Each row was made from one walk, in order. Every step used is in the known rows, and no mark comes twice. Write each row's walk.
In the rows, zero is written as 100.
Known rows
mapi, fibok, pezem, luta, tanu: |  83 | 129 |  74 |  86 | 107 | 113 | 141 |  69 | 169 | 121 | 131 |  79 | 134 | 116 |  64 |
mapi, luta, tanu, pezem, lefa: | 103 | 114 |  82 | 113 | 111 | 103 | 133 |  82 | 128 |  99 | 133 | 101 |  98 | 112 |  77 |
fibok, mapi: |  93 | 118 | 106 |  81 |  88 | 101 | 111 | 102 | 150 | 105 |  86 | 108 | 115 | 108 |  68 |
pezem, mapi: |  85 |  86 | 114 | 104 |  85 | 104 |  89 |  98 | 136 | 111 |  78 |  89 | 101 | 108 |  48 |
tanu, pezem: | 103 | 114 |  93 | 128 | 116 |  86 | 104 |  94 | 122 |  96 | 123 | 113 |  96 | 100 |  71 |
luta, tanu: |  87 | 115 | 105 |  95 | 101 | 113 | 119 |  94 | 160 |  94 | 105 |  81 | 111 | 106 |  66 |
fibok, pezem, lefa: | 116 | 130 |  81 |  90 | 104 |  93 | 149 | 101 | 138 |  85 | 104 | 101 | 108 | 101 | 107 |
fibok, luta: |  75 |  90 | 101 | 103 |  85 | 101 | 122 | 106 |  99 |  90 |  79 | 109 | 116 | 109 |  92 |
mapi, fibok: |  72 | 114 |  85 |  77 | 104 |  99 | 119 |  90 | 127 | 102 | 109 |  91 | 110 | 112 |  75 |
tanu, fibok, pezem: |  93 | 124 |  69 |  76 | 107 |  84 | 123 |  92 | 114 |  86 | 114 |  85 | 113 | 119 |  78 |
tanu, fibok, pezem, lefa: | 102 | 131 |  65 |  71 | 109 |  89 | 147 |  99 | 114 |  75 | 119 |  92 | 104 | 115 | 111 |
luta, tanu, pezem: |  98 | 124 |  95 | 130 | 118 | 103 | 112 |  86 | 159 | 102 | 131 |  92 | 100 | 106 |  60 |
fibok, lefa: |  90 | 113 |  90 |  88 | 108 |  92 | 133 |  98 |  96 |  80 | 106 |  90 | 102 | 111 |  90 |
pezem, luta, tanu, fibok, lefa: |  74 | 110 |  84 |  78 | 108 | 118 | 141 |  83 | 120 |  87 | 138 |  81 | 119 | 117 |  83 |
pezem, luta, tanu: |  82 | 102 | 110 |  94 |  95 | 125 | 124 |  88 | 156 | 100 | 117 |  97 | 126 |  98 |  68 |
mapi, fibok, luta: |  60 | 102 |  83 |  90 |  95 | 102 | 130 |  92 | 107 | 106 |  94 |  97 | 118 | 120 |  89 |

Write each row's walk
|  58 | 111 |  83 |  93 |  97 | 115 | 137 |  86 | 137 | 112 | 103 |  80 | 120 | 126 |  81 | | mapi, fibok, luta, tanu
|  74 | 100 | 102 | 107 |  89 | 115 | 130 |  99 | 133 |  97 |  88 |  90 | 119 | 115 |  83 | | fibok, luta, tanu
|  96 | 110 | 104 | 142 | 109 | 108 |  96 |  84 | 171 | 122 | 117 |  81 |  95 | 113 |  37 | | luta, tanu, pezem, mapi
| 101 | 120 |  92 | 100 |  99 | 113 | 135 |  80 | 168 | 108 | 120 |  88 | 134 | 104 |  64 | | fibok, pezem, luta, tanu
|  98 | 139 |  70 |  79 | 111 | 106 | 152 |  91 | 152 |  83 | 127 |  73 | 108 | 119 |  96 | | luta, tanu, fibok, pezem, lefa
|  81 |  83 | 106 | 100 |  82 | 112 |  94 |  80 | 142 | 123 |  88 |  75 | 108 | 123 |  26 | | pezem, mapi, luta, tanu
|  72 | 103 |  85 |  93 | 100 | 102 | 114 |  83 | 120 | 121 | 100 |  69 |  99 | 129 |  58 | | pezem, mapi, fibok, lefa
| 104 | 106 |  96 | 108 |  90 |  94 | 103 |  89 | 150 | 119 |  84 |  81 | 111 | 113 |  45 | | fibok, pezem, mapi
|  95 | 122 |  63 |  70 | 103 | 102 | 148 |  80 | 121 |  90 | 126 |  79 | 112 | 128 |  84 | | mapi, luta, tanu, fibok, pezem, lefa
|  89 | 115 |  99 |  77 |  84 | 111 | 117 |  84 | 155 | 116 |  96 |  94 | 123 | 123 |  46 | | fibok, mapi, luta, tanu
|  68 | 118 |  75 | 122 | 111 | 107 | 132 |  80 | 137 | 118 | 124 |  88 | 112 | 125 |  77 | | mapi, fibok, luta, tanu, pezem
|  82 |  95 | 101 | 150 |  96 | 111 | 109 |  89 | 144 | 121 |  99 |  89 | 105 | 121 |  57 | | fibok, luta, tanu, pezem, mapi
|  76 | 114 |  96 |  73 |  93 | 125 | 125 |  86 | 158 | 104 | 123 |  94 | 129 | 115 |  66 | | pezem, luta, tanu, fibok, mapi
|  87 | 116 |  67 |  73 | 101 |  97 | 127 |  74 | 121 | 100 | 123 |  73 | 120 | 132 |  54 | | mapi, luta, tanu, fibok, pezem
